What can hang from each mark
q640: q257 q332
q332: q257 q640
q149: q257 q298 q332 q640 q935
q298: q257 q332 q640 q935
q257: q149 q298 q935
q935: q149 q298 q332 q640

Known rows, with every way that one mark hangs from another
(q935 (q298 q257 q332) q640): [  3.2 -17.5  13.2  -6.1  -2.3 -20.5  21.4  -9.2  -6.7  20.3   8.1 -14.3
   3.0   3.2  13.2 -30.0  30.7  -3.1 -14.0  -4.1 -10.0 -12.4  20.2  -7.1
 -15.6   2.7  58.8 -20.8 -17.2]
(q257 q298 (q935 q149 q332)): [  9.8 -12.8 -29.1  -1.0  40.5   8.7  26.1  -8.2  -2.8  18.0   3.1 -29.0
 -13.9   8.4  14.6  17.1  14.0  -4.0   7.4  -0.3   6.7  11.5  -0.4  11.3
   4.4   1.0   6.4 -10.9 -17.5]
(q298 (q935 q332)): [ -6.4   1.4 -13.1  -1.4  27.9  -4.1   0.4  -7.3   6.6   5.2   4.7  -5.1
   4.4   0.2   8.4  10.1   3.7  -8.5  -6.0  -0.1   6.4  -3.1   6.0  -8.5
   1.2   6.9  20.2  -4.7  -4.0]
(q935 q298): [ 1.8  6.9  5.9 -0.1 10.0  0.5  5.8 -2.8 -3.3 14.1  7.9 -7.8 -3.2  6.6
  6.3 -1.5  8.5  3.8 -2.1  5.3  2.3 -1.1  5.6  5.3  5.0  5.1 17.3 -7.7
 -6.9]
(q298 (q332 q257) q640 (q935 q149)): [-18.6 -36.4   2.6  13.5  19.5 -17.7  11.4 -22.4   4.0 -14.4  -2.1   0.2
  11.4  34.5  14.4 -27.6  23.4  -3.1 -46.8  23.4  -2.9   8.7  -1.1   8.4
 -17.4  20.8  26.5 -10.4  -1.9]
(q935 q298 q332 q640): [ 12.2   1.8  11.7  -8.8  24.4  -6.7  28.3   7.1  -9.7  28.1  12.5 -10.8
  -0.1  -6.9  14.7  -7.0  18.9 -17.1   8.7  -9.2   4.3   2.4  19.8   6.2
  -3.0   7.2  53.9  -6.2 -21.8]
(q298 q640 q935): [-13.9 -12.6   0.1  10.2   9.1  -7.5  -2.8 -14.4   6.1  -7.3   0.9  11.1
   3.7  10.4   5.4  -1.1   9.3   3.3 -33.5  11.5   1.3   0.5  -9.0  -5.1
 -15.5   1.7  11.3   3.5   6.9]
(q149 q332 q640 (q935 q298)): [-37.2  20.6  -5.6 -36.9  15.6 -12.9  10.0 -12.5  -4.5  22.0   3.0   7.3
 -10.0  14.6  -2.6   9.5 -10.3 -13.2  -6.5   2.4   2.2  19.7  11.6   1.1
  -3.8  26.3   1.7 -15.2  -3.2]
(q332 q257): [ -4.2  -9.2   9.6  -2.6   1.4  -2.5   0.0  -1.0   3.3  -6.2  -0.4   7.8
   3.9  13.9   3.3 -16.8   3.4  -0.7   2.4   5.5  -1.3   8.2  -0.5  13.1
   5.8   5.6  -6.7   5.4  -3.2]
(q298 q935): [ -7.0  -0.4 -10.3   6.7   9.7   0.6  -7.0  -9.7  11.8   1.2  -2.4   0.8
   4.1   5.1   4.1   4.3  -1.5  -0.7 -17.7   4.4   4.2  -3.6  -2.0  -9.4
   2.7   2.0   3.0  -7.0   4.8]
(q640 (q332 (q257 q149))): [ -6.9 -24.5  -5.0 -24.8   6.6   0.2   9.6  -5.5   6.2 -28.5 -10.4   7.1
  -6.7  24.8   3.0  -8.5  14.4  -2.4   7.6   7.3 -20.0  18.6   0.6   7.0
  -4.0   2.7 -18.4  15.6  -7.7]
(q332 (q640 q257)): [  8.9   5.4   3.3  -9.7   9.5 -18.5  -6.5   1.1  -5.6 -24.8   5.7   1.6
   7.7  -8.9  -9.5 -20.3  12.8   2.9   7.6  -1.3  -4.8   6.7   6.5  17.8
   6.9 -12.4   1.2  13.6 -12.6]
(q935 (q149 q332)): [ -7.7 -10.2 -14.1  -9.0  10.6  -0.8  12.4  -3.3  -8.8  -4.9  -1.0  -9.9
   2.0  15.9  -0.2   1.1   0.1 -16.2  -2.5  -4.5   8.4  15.4  11.0  -2.2
   4.8  17.5   7.3 -22.9  -5.1]
(q149 q640): [-16.1   5.1   5.1 -15.4  -1.7 -14.0   3.1   0.5  -2.4  -5.4  -2.6  13.8
  -3.2   1.0  -5.9  -3.7  -5.7  -6.7   3.7  -0.3  -0.6   6.1  -5.6  -1.0
  -9.9   7.6   2.1  -0.1   3.3]
(q298 (q257 (q935 q149 q332)) q640): [ -1.1 -31.7 -10.5  -0.3  26.9   0.6  27.2  -5.3   2.7  -4.1   0.1 -11.6
  -4.8  23.1  13.1 -11.8  30.0  -5.1  -8.5   1.5   7.5   7.7  -3.2   3.0
 -19.3  -2.7  33.8   0.6 -16.4]
(q298 (q935 (q640 (q257 q149) q332))): [  0.9 -21.4 -17.9 -24.8  15.3 -10.2   7.9 -20.4  10.0 -15.3 -12.2   8.6
   2.5   6.6   2.4  -9.5  15.8  -5.8  -9.4  -6.8 -21.9  14.8   6.7  -6.0
   6.4 -15.4   0.7  11.9 -16.4]
(q332 (q257 q149 q935) q640): [  3.8 -25.5 -18.9  -4.0   9.6   7.1   6.5  -0.3  20.3 -30.9  -9.6  -2.8
  -4.1   7.7   0.7 -11.8  21.1  -9.2   6.1  14.9  -1.7  26.1  -7.1  36.3
  -9.2  -1.5  -8.6  13.1 -12.0]
(q935 q298 q332): [  4.5  11.6   2.7  -7.7  30.4  -3.2  14.3   0.5  -8.4  17.3  14.0 -14.4
  -0.7   3.9  12.3   4.2  12.1  -3.8   8.8   0.3   5.2  -1.2  14.4   5.6
   4.3   8.5  36.0  -5.5 -15.8]
(q149 q935): [-12.6   4.9  -7.2  -7.0   7.1   4.3   5.5  -4.2  12.0  17.0  -5.7   1.5
  -4.5   3.9   0.5   8.5  -4.5  -1.1  -9.6  -0.2  -0.1   5.9   0.2   1.4
  -2.9   5.8 -16.9   5.4   0.5]
(q298 (q640 q257) (q935 q149)): [ -6.1 -20.4  -6.5   3.9  22.0 -13.1   3.5 -23.4   2.1 -13.8  -1.4   7.8
  11.2  23.9   5.6 -17.9  14.6   6.2 -32.4   3.5  -0.4  13.0  -6.1   4.1
   5.5  -0.7   9.2   2.6  -7.5]
(q640 (q257 q298 q935)): [  6.6   2.3 -24.4  -8.9  15.3   0.5  -7.1 -23.3  -0.3   9.7   1.6  -7.8
  -8.2   1.6   1.2   5.9   3.2  16.9   3.6   1.8 -12.5   9.8  -5.1  14.2
  24.2 -24.4 -30.7   3.1 -15.7]
(q935 (q149 q257)): [ -6.0 -17.4  -4.1  -4.5   6.2   4.4  14.7 -10.6   6.2   0.8  -6.5   5.3
   3.4  23.6   5.6  -8.3   4.1  -8.0   9.4 -13.8   5.7   9.5  -8.1   8.9
   7.7   7.4   9.4 -19.0   0.2]
(q640 q257 q332): [  2.6   6.3   2.5 -26.4  13.6  -9.7  -5.2  -9.9  -8.3 -15.7   1.3   6.5
   0.0   9.1  -8.7 -13.0   2.8  10.2   3.7  -0.9 -21.5   3.9   7.2  -1.4
  17.1 -20.4 -16.9  16.7 -11.9]
(q257 (q149 q298 q640 q935)): [-37.3 -13.9 -27.3 -39.6   4.9  -8.9   2.2 -17.0   8.7  -1.7  -7.6   7.0
  -7.0  13.0   0.4  19.6 -16.3 -15.4 -11.5  -9.3  -6.8  30.5  -8.9   5.9
 -12.0  26.1 -22.3   8.5   4.8]
(q935 q149 q332 q640): [ 14.3 -20.4   1.4  -3.8  23.6  -4.6  37.3  11.5  -6.4  13.0  -0.2 -13.0
   2.6  -1.2  12.0 -10.1  17.4 -27.8   5.9 -16.9   8.5  11.3  14.0   5.7
  -7.1  11.8  44.7  -6.0 -18.1]
(q257 q149): [  0.0 -16.4 -17.7  -6.3  -2.7   2.4   5.6  -8.3   7.8 -10.3  -7.3  -2.1
  -2.4   3.0   4.1   9.4   6.5  -1.7   6.4  -1.0  -6.3  12.6  -3.3   3.5
  -8.2   6.8  -4.9   2.7  -3.7]

Rows
[ -3.8  -9.1  -3.0 -14.8  17.4  13.9   1.5  -2.4  10.0  -8.5  -6.6   4.2
 -10.2  21.7  -1.8 -11.5   5.6  -0.7  -3.2  16.2 -12.1   9.6  -2.1  13.9
   8.9 -15.3 -22.2  11.3  -6.0]  (q640 (q332 (q257 q935)))
[-14.5   6.0 -23.7 -22.7  11.5 -26.4  -6.2 -34.7  -6.5   6.5   3.4  -3.3
  -6.9  -0.9  -3.1  -2.0   0.2  13.0  -5.2  11.6 -22.0   9.8  -1.8  11.8
   5.6 -12.9 -13.4  -8.7 -15.9]  (q149 (q640 (q257 (q298 q332) q935)))
[-29.4 -30.2 -18.5 -35.0  14.4  -1.7   7.1 -22.2   1.5 -16.3  -4.4   4.6
 -10.7  24.7   3.3  15.4   2.8  -4.2 -34.1   2.3 -19.0  25.1  -5.0   2.6
 -21.3  11.3 -23.0  26.9   2.2]  (q257 (q149 (q298 (q640 q332)) q935))
[-26.0 -21.7  -7.9 -21.8  -4.9 -26.0   5.8 -17.8   4.2 -19.8  -9.2  11.1
   2.4  17.5   2.3 -15.2   8.7  -7.3  -0.6  13.3 -19.5  19.2  -0.7  14.2
 -21.6  22.7   3.8  -4.9  -6.7]  (q298 (q332 (q257 (q149 q640))))
[ 20.2  -6.0   5.4 -14.2  39.1 -12.7  36.0  -2.1 -13.7  21.8  10.3 -14.3
   7.1   8.1  14.2 -24.0  24.3 -14.0   8.7 -16.5   1.7  16.9  22.3  16.8
  16.2   4.2  52.7  -8.0 -35.7]  (q935 q149 q298 q332 (q640 q257))
[-11.2 -13.4 -31.2 -15.6   9.9   2.8  15.6 -21.0   9.1  12.4  -8.2  -7.9
 -17.1   5.3  11.1  27.9   5.6   7.4  -1.1  -0.4 -11.5  17.9  -5.8   3.9
 -11.0  10.4 -33.1   7.2  -4.7]  (q257 (q149 q935) q298)
[-26.8 -23.6 -20.8 -27.7  10.8  -1.4   0.8 -23.7  -8.9  -4.8   5.1  -4.2
  10.2  30.8   3.1   2.1 -14.7 -25.9  -0.2 -21.0   8.4  26.8   4.1   4.8
  21.5  22.8   3.8 -33.6   4.0]  (q935 (q149 q257 q298 q332))
[-28.8  -6.1 -18.3 -15.2  11.5  -9.1  -8.2 -21.4   1.3  14.9   5.1 -13.5
   4.3   6.8   4.1   9.3 -13.6  -8.3 -35.2   1.2  -9.0   5.3   8.9   1.8
  -2.7  18.4  -5.8  -6.0   2.5]  (q149 (q298 q332) q935)
[-11.4 -25.7  -6.8   3.4  -2.8  -9.3   1.3 -21.9   4.5  -5.7   1.2  -5.3
  -1.8  12.5   4.1 -16.4  24.8  10.0 -29.4  17.0 -12.0  -7.8  -2.9  -1.6
 -26.6 -12.8  22.1  -3.8  -5.9]  (q298 (q257 q935) q332 q640)
[ -0.7  -6.8   1.6 -14.8  27.0 -12.6  12.5  -7.0 -11.4   5.7  10.6  -7.7
  -4.2   8.7  15.0   0.6  12.0   0.1  18.2   1.0  -3.6   8.5   5.9  11.1
   4.2   8.4   0.0   5.1 -13.6]  (q935 (q332 (q257 q298)))
[-15.4 -22.7  14.8   2.8  -0.9 -21.8   1.6 -14.5  -6.7 -15.2   4.3   8.3
   9.1  17.0   5.6 -27.7  18.3   4.3 -25.9  22.5 -14.4   5.0   2.8  14.5
 -20.2  10.3  14.7   4.2  -4.2]  (q298 (q332 q257) q640)
[-31.2 -10.8 -29.2 -29.9   6.5 -22.9  16.2 -30.3   2.1  10.1  -8.4  -2.5
 -15.8   4.4   6.9  20.3   4.0   1.7  -9.3   6.9 -21.8  16.2  -1.7   1.9
 -29.8  22.5 -16.8  -5.8  -4.6]  (q257 (q149 q640 q935) (q298 q332))
[-27.8 -22.2 -29.6 -26.6  10.2  -8.1  17.3 -34.0  -5.1  -1.7  -3.1   0.5
 -14.0  13.8   7.9  29.0  10.5   0.2 -13.2   4.7 -11.6  29.7   0.0   3.5
 -22.5  19.4 -26.2   0.9  -4.2]  (q257 (q149 q332 q935) (q298 q640))
[ 14.6 -19.5 -14.9   1.9  30.1  11.7  35.0   8.6   6.4  19.2  -5.0 -17.3
  -3.9  -0.4  11.4  -3.7  14.9 -27.5   1.2  -8.1  10.3  14.4   7.6  13.4
  -2.4   0.1  36.5  -8.0 -21.9]  (q257 (q935 q149 q332 q640))
[  0.1 -21.1  -4.5  -8.6   6.1  -4.4  26.8   3.2  -9.5   4.0  -4.3  -7.1
   3.0   6.3   3.4 -11.0   6.7 -29.8  -5.0 -14.5   8.0  19.9  16.7  -0.4
  -2.0  15.9  25.9 -23.2 -10.1]  (q935 (q149 q332) q640)
[-21.3 -22.4   8.9 -36.8  16.9  -3.5  12.5  -3.8   1.2   7.2  -2.8   7.7
  -2.7  19.8   3.9 -15.0  -2.1 -22.5 -23.0  -8.7 -14.9  20.7   9.1   8.0
   2.1   8.1 -15.1  17.9  -5.0]  (q149 q298 (q935 (q640 (q332 q257))))
[-26.4 -14.3  -7.7 -27.2   7.2 -10.3 -14.4 -13.2 -12.2 -11.2  10.5  -0.4
  10.4  22.6   1.4  -5.2 -14.0 -19.3  -6.3  -2.9  -0.5  25.0  11.8  11.2
  18.7  21.7 -12.1 -10.9   0.3]  (q149 q298 (q332 q257))
[ -2.5 -14.1 -12.6   5.7   9.1   4.6   7.5 -18.7  -3.6   6.8   2.8  -4.4
 -16.3   4.3   6.6  12.0  13.5  13.1 -16.4  14.0  -5.5   7.8 -13.8  10.7
 -12.2 -13.4 -11.9   7.2  -3.5]  (q257 (q298 q640) q935)
[ -1.6   1.9  -0.3 -16.6   6.4  -8.4   9.5 -10.9   7.4  20.7  -4.8  10.0
   3.7  -5.8  -1.6 -13.5   3.0  -6.8  -7.5 -12.4 -10.3  14.6   9.7   9.9
  11.0  -7.0  -7.2  13.0 -17.1]  (q149 (q935 (q640 q257)))
[-20.6  19.5 -12.1 -43.9  33.5 -30.2  10.2 -20.9  -9.6  17.5   5.9   7.0
  -8.8   0.6   1.8  11.5  -2.2   3.5  15.1  -8.9 -12.0  17.5   3.7   7.3
   4.7   4.8 -16.8  12.8 -18.5]  (q149 (q640 (q257 q298)) (q935 q332))
[-44.6 -20.4  -8.6 -20.0   3.3 -14.1  -6.0 -40.1   1.2   8.1   6.4   9.1
   7.6  21.6   5.1  -0.5  -4.9  -5.7 -37.3   0.3 -12.2  13.3  -4.2  10.9
 -11.8  16.1   3.8  -5.4   7.4]  (q149 q257 (q298 q332 q640) q935)
[ 12.5   1.8  -6.2  -3.5  30.3   9.5  26.9   1.1   2.7  34.5   7.5 -15.4
  -6.2  -6.6  13.2  -0.4  17.7 -18.5   2.9  -1.6   5.7   7.2  13.6  16.0
   1.2  -5.1  45.6  -9.2 -25.2]  (q257 (q935 q298 q332 q640))
[-27.4  -7.3 -23.7 -35.4  -4.6 -16.1   5.7 -12.9  -4.0 -18.9  -7.0  10.0
  -3.8   7.3  -6.0  11.1  -6.0 -17.0  12.2  -2.8  -5.5  26.2   3.0  -0.6
 -13.3  19.7  -3.1 -13.0  -1.6]  (q257 (q149 q332 q640))
[-15.7 -26.4 -11.2 -13.2  10.8   2.9   3.8 -17.0  -0.3  -0.2   1.6  -1.3
   7.8  28.6   7.4  -3.8  -7.4 -15.3  -2.9 -20.9   6.8  17.9  -7.1   9.6
  15.8  15.1   5.7 -18.8   5.1]  (q935 (q149 q257 q298))
[-19.9 -32.7 -27.9 -21.1   2.4  -8.3  11.9 -22.6   8.0  14.2  -4.5 -14.4
   3.0   0.3  10.1   6.0   1.2 -21.1 -32.3  -9.3 -16.4  21.7  11.9   6.7
 -18.0  21.2   8.5  -3.4  -8.3]  (q257 (q149 (q298 q332) (q935 q640)))
[  4.2 -11.6 -10.7   4.2  45.1 -10.6  20.7   8.7   4.3 -16.8   2.7 -16.3
   5.6   2.1   8.8  -4.3  22.2 -20.0  -7.8   0.1  17.4   5.2   8.5   4.6
  -8.7  14.6  40.2  -7.4  -8.1]  (q298 (q935 q149 (q332 q640)))
[-17.1 -29.0 -22.5  -0.5   7.4 -10.6  -3.1 -27.6  19.2 -15.4  -8.1  -3.0
   8.6  19.8  12.5  -7.3  12.7  -2.0 -21.4  18.2 -14.0  10.6   2.4   5.7
 -10.2  16.7   3.7 -10.0  -5.3]  (q298 (q332 (q257 q149)) q935)
[ -8.1 -10.1 -36.8 -33.2   7.4 -17.4  -1.5 -34.4 -12.6 -12.7   2.9  -6.8
  -3.0   6.7   2.0  14.3   4.5   6.8  16.0  -6.6 -18.3  26.3   8.9   4.4
  15.8   0.1 -26.6  -6.9 -18.4]  (q640 (q257 (q149 q332) q298))
[ -9.2 -22.8  17.1 -18.3   0.1 -14.1  10.4  -5.9  -8.4 -25.0   0.6  12.4
  -7.2  20.1   0.5 -19.3  26.6   9.2 -13.1   4.1 -15.3  -8.0  -0.8 -18.1
 -25.0 -13.4   8.8  15.7  -1.3]  (q298 q257 (q640 q332))
[ -7.1 -15.5  23.2 -18.8  10.4 -13.1  16.9  -7.6 -12.5  -9.8   7.5   3.9
 -10.4  27.8   6.1 -22.1  33.1  15.5 -16.1   7.9 -12.7  -8.0   3.7 -12.3
 -20.3  -7.9  27.8   9.0  -7.8]  (q935 (q298 q257 (q640 q332)))
[-18.3  -6.7 -30.1 -14.0  10.0  -5.6  10.9 -22.1  10.1   6.5  -4.3  -9.6
 -11.7  10.5   4.7   5.6   8.8  -2.8 -11.1  19.7 -13.5  14.2  -0.8  14.3
 -18.2   9.9  20.1 -19.1 -12.4]  (q257 (q149 q640) (q935 (q298 q332)))
[-12.3 -14.9 -22.3 -19.8   3.0   4.3  12.9 -28.3  -1.0  23.9   0.1   1.6
  -7.8   2.7   4.7   9.4   3.2 -17.2  12.7 -13.2  -3.8  18.4   2.1   9.5
  11.0  -9.3  -2.1 -30.2  -8.5]  (q149 (q257 q298 (q935 q640)) q332)
[ -4.3 -14.4  -7.7 -11.1  19.2   3.9  11.2 -17.0  -7.1  -3.7   1.7  -2.0
 -23.1  11.3   2.5   9.5  16.9  13.7 -19.7  17.6 -17.1   3.7 -10.0   2.0
 -13.6 -22.1 -18.3  14.2  -3.9]  (q257 (q298 (q640 q332)) q935)
[-22.8  14.5  -6.6 -39.8   2.9 -30.3 -10.3 -16.2 -14.9 -14.5   2.7  18.8
   5.8   6.7 -13.9  -8.0 -12.7  -8.3  11.3  -5.8  -7.8  20.7   9.7   1.1
  14.5   3.4 -10.3  -7.1  -8.6]  (q149 q332 (q640 q257))
[-22.8 -11.4 -39.5 -30.0  11.2  -2.0  12.3 -28.7   0.7   9.8  -4.9  -9.5
 -15.1   8.2   7.7  33.7   0.2  -3.5   1.6  -2.6 -10.2  26.1   5.6   0.1
  -5.1  19.4 -33.6  -8.2  -6.0]  (q257 (q149 q332 q935) q298)
[ -5.0  -3.2  18.8 -11.3  17.8  -5.1  15.0  -3.6 -13.6  -5.3   9.3   4.4
 -10.1  20.0   3.8  -9.2  20.3   9.6 -21.1  15.5 -11.6  -0.5   3.8  -0.7
 -13.8  -3.2  18.2  10.4  -6.3]  (q935 (q298 (q640 q332)))
[  1.4  -6.4  -2.7  -1.3   9.4 -25.7   6.0  -7.1 -15.0 -10.3  11.1 -19.5
  -4.5 -15.2   2.4  -3.9  21.9   6.4  -8.3  12.0 -10.7  -6.5  10.3   7.0
 -21.0   4.2  13.6  -6.4  -6.0]  (q257 (q298 (q332 q640)))
[ -3.1 -14.4 -48.1 -28.0  31.6   0.8 -10.4 -26.3   5.0  -7.6   5.0 -16.8
   4.7   7.0   5.5  15.2  -2.4  -8.7   6.9  -8.6  -9.7  29.5   2.6  21.0
  23.7  -8.7  -8.3  11.5 -22.0]  (q640 (q257 (q149 q298) (q935 q332)))
